Every row comes from one small tree of marks. The marks that hang from a mark follow it in brackets, in alphabetical order. Every link used is in the known rows. Which tree was each row made from?
Known rows:
sevana[fode salo]: [-18.7 -21.8  12.0  -7.8   2.5  -3.0  -0.3   0.9  13.3 -21.8   4.8   0.5
  27.9 -36.2   1.8 -18.2  22.8  -6.4]
fode[sevana[lenum vuzo]]: [-17.9 -11.8 -16.6 -33.4  23.9   8.4 -15.6  30.9  -9.1  14.7  10.3  29.2
  -7.3  26.9 -21.4  10.1  -3.7 -29.8]
fode[sevana[salo[gevo] vuzo]]: [  1.3 -25.0 -17.5 -10.5  16.1   1.4 -20.6   2.0  -8.7 -24.6  21.4  12.6
  -8.2 -21.0 -31.8 -12.7  11.1   1.3]
sevana[lenum]: [-23.5  16.6  14.1 -20.2  -9.8  11.9  10.8  48.6  -4.1   8.9  -0.3  33.2
 -14.0   1.6   7.3  -0.7 -22.8 -15.4]
toled[lenum sevana[fode salo vuzo]]: [ -1.3  10.1   3.5  -9.3   2.2  -2.9  -1.5 -24.6  14.5  24.8  -5.3  -8.5
  36.0  10.0  14.1  11.9  11.8 -41.1]
fode[sevana[lenum salo]]: [-10.1   0.6 -18.5 -10.9   1.0  -6.8   8.1   7.7  -2.2  40.8   5.8   8.4
 -11.5   6.9 -21.2  42.2  10.5  -7.4]
fode[sevana[lenum[salo] vuzo]]: [-13.3 -19.0 -29.8 -19.8  28.9   3.8 -19.4  12.4   8.4  19.9   0.1   4.6
 -15.2  39.8  10.6  25.5   3.9 -14.4]
toled[lenum sevana[fode salo[gevo] vuzo]]: [ 20.2  17.6   6.3   4.8  -4.9  12.0   4.0 -40.9  -2.0  -1.3   9.1 -18.3
  25.3  -2.3   2.9  -2.4   3.1 -13.6]
fode[sevana[lenum salo[gevo] vuzo]]: [  5.4 -10.1 -43.3 -15.6  11.7  26.1 -14.5 -25.3 -10.1 -11.9  12.2  -6.5
 -11.3   5.9 -22.2  39.5  13.6  -0.5]
toled[sevana[fode lenum salo[gevo] vuzo]]: [ 18.0   8.1 -27.1  -5.5  -0.2  39.2  11.9 -66.6  -9.4 -18.1  -9.0 -38.1
  16.1   4.2  12.1  42.0  17.1  -9.5]
sevana[fode salo vuzo]: [-24.9 -36.0 -14.8 -25.8  20.0  13.8 -30.7 -17.2  22.0 -46.3  -0.1  -5.2
  36.0 -24.7  11.4  -7.8  33.4 -26.4]
gevo[salo]: [-31.5   0.7   3.5 -37.8   8.7 -28.7  -8.7  43.4   4.8  13.3  -4.8  29.5
  -7.1 -12.8  23.1 -45.6 -11.5 -11.9]
vuzo[sevana[fode lenum salo]]: [ -9.4 -20.1 -22.2  12.1  -5.7  -6.5  27.4 -13.6  -2.1  27.4 -16.2  -5.9
  18.7  -9.5  -7.0  52.4  24.5  22.1]
toled[sevana[vuzo]]: [-16.4   8.0  20.5 -27.5   8.8  -9.2   5.0  50.7  -8.4  12.6  -8.8  42.3
  -4.1  -0.1   5.0 -29.8 -22.4 -43.4]
lenum[sevana]: [ -8.1  17.4  44.0   4.7 -10.8 -35.0  -8.0  63.5  -0.9   3.7  -4.5  36.1
 -18.5   2.1 -20.9 -51.7 -28.5  -6.9]
lenum[salo[gevo] sevana[fode vuzo]]: [ 19.4 -18.9  11.6  20.7  14.4  -0.9 -33.4 -21.1   9.4 -59.4   2.9 -29.1
   4.2  11.0   5.7 -48.3   1.5  22.4]

Write each row's tree:
[  1.4 -15.7 -37.3 -14.2   7.1  52.6 -16.5 -59.3   2.9 -61.2   4.2 -32.4
  20.7  -9.3  11.5  30.4  27.6  -0.5]  sevana[fode lenum salo[gevo] vuzo]
[ -2.0 -23.8   6.9   5.6  22.2 -15.0 -41.3  -4.6  25.8 -32.7 -10.2 -18.3
  14.2  23.2  14.2 -35.4  10.9  -6.3]  lenum[salo sevana[fode vuzo]]
[ -8.4  27.9   0.4 -14.5  -5.0  -9.9  -2.6   7.2  14.6  41.6 -11.7  15.0
   4.5  12.5  18.0  20.1 -10.9 -48.6]  toled[lenum sevana[salo vuzo]]
[-13.7 -35.4   3.5  14.5  -0.6 -30.1  20.2  12.5   0.4  14.6  -7.5  12.8
  24.0 -36.5 -17.8   1.5  24.7  23.3]  vuzo[sevana[fode salo]]
[  0.9  -4.0  18.9  16.2  -5.8 -24.2 -14.1 -11.0  15.6 -15.9  -7.9 -13.8
  16.8  -8.1 -14.6 -17.6  17.7   2.9]  lenum[sevana[fode salo]]
[ 15.6 -18.6  -3.1  35.6  -5.9   4.0  37.4  -6.6 -16.8   8.6  -2.9 -15.5
  -3.0   0.0   5.6  11.0  -1.5  62.7]  vuzo[sevana[fode lenum[salo[gevo]]]]
[ 27.0  19.5  15.9  21.2 -12.7  18.4  43.5 -25.2 -16.3  13.0  -2.7 -32.6
  -3.6  15.3  21.9   3.4 -11.8  25.9]  toled[sevana[fode lenum[salo[gevo]]]]
[ 15.1  20.3  17.8  26.2 -22.2 -17.4  -7.6   7.4  -2.6 -23.0  -2.8   1.1
 -22.8 -19.0 -20.8 -23.9 -12.3  23.9]  lenum[sevana[salo[gevo]]]
[  0.6  40.4  46.7  11.5 -17.3 -32.8  28.1  48.9   7.1  75.1  -6.0  21.2
 -17.2  22.3  29.8 -19.8 -40.9 -13.7]  toled[lenum[salo] sevana]
[  8.2 -13.0 -27.7  -4.8  20.5  20.0 -13.6  -2.1  -9.0  -4.3  14.0  -4.1
 -23.6  27.0   1.2   9.5  -5.0  13.6]  fode[sevana[lenum[salo[gevo]] vuzo]]
[  9.2   3.3  -9.7   6.2  -2.4  -1.0 -37.4 -10.9   7.1 -47.7  -7.9  -5.4
 -13.5  -8.1 -11.6 -13.5  -2.2   2.8]  lenum[sevana[salo[gevo] vuzo]]
[ 16.5  31.2  20.8   8.8  -8.1   0.0   6.7  16.1  -1.0  22.9   1.3   6.7
 -18.2  21.9  28.8 -20.8 -38.7  -6.8]  toled[lenum[salo[gevo]] sevana[vuzo]]
[-14.2  -6.9 -13.6 -10.6  -4.0  21.0   6.0 -26.2  11.6  -9.1  -3.2 -19.4
  22.3  -9.5  12.7  33.4  25.0  -6.7]  sevana[fode lenum salo]
[ 10.8   4.9 -16.4   4.6  -7.6   9.6  13.9  -7.6 -18.7  14.9  17.9   0.0
 -21.4  -4.9 -31.9  29.3   1.8  21.7]  fode[sevana[lenum salo[gevo]]]
[  8.0 -30.7   5.7  28.5  -8.7 -14.9  28.2  -2.0 -17.0 -10.7   6.2   4.0
  12.4 -48.0 -28.1 -13.1  15.7  51.2]  vuzo[sevana[fode salo[gevo]]]
[ 16.3  42.5  -3.1   8.3 -27.7  18.0  39.4 -15.4 -19.6  24.7 -11.2  -9.9
 -22.0  -4.3   4.4  40.5 -15.3   5.7]  toled[sevana[lenum salo[gevo]]]
[ 24.6  38.5  42.5  40.0 -25.6 -25.9  -5.6  28.6   5.5  13.0   6.8   1.5
 -33.2  24.3   2.2 -44.6 -45.2  29.4]  toled[lenum[salo[gevo] sevana]]
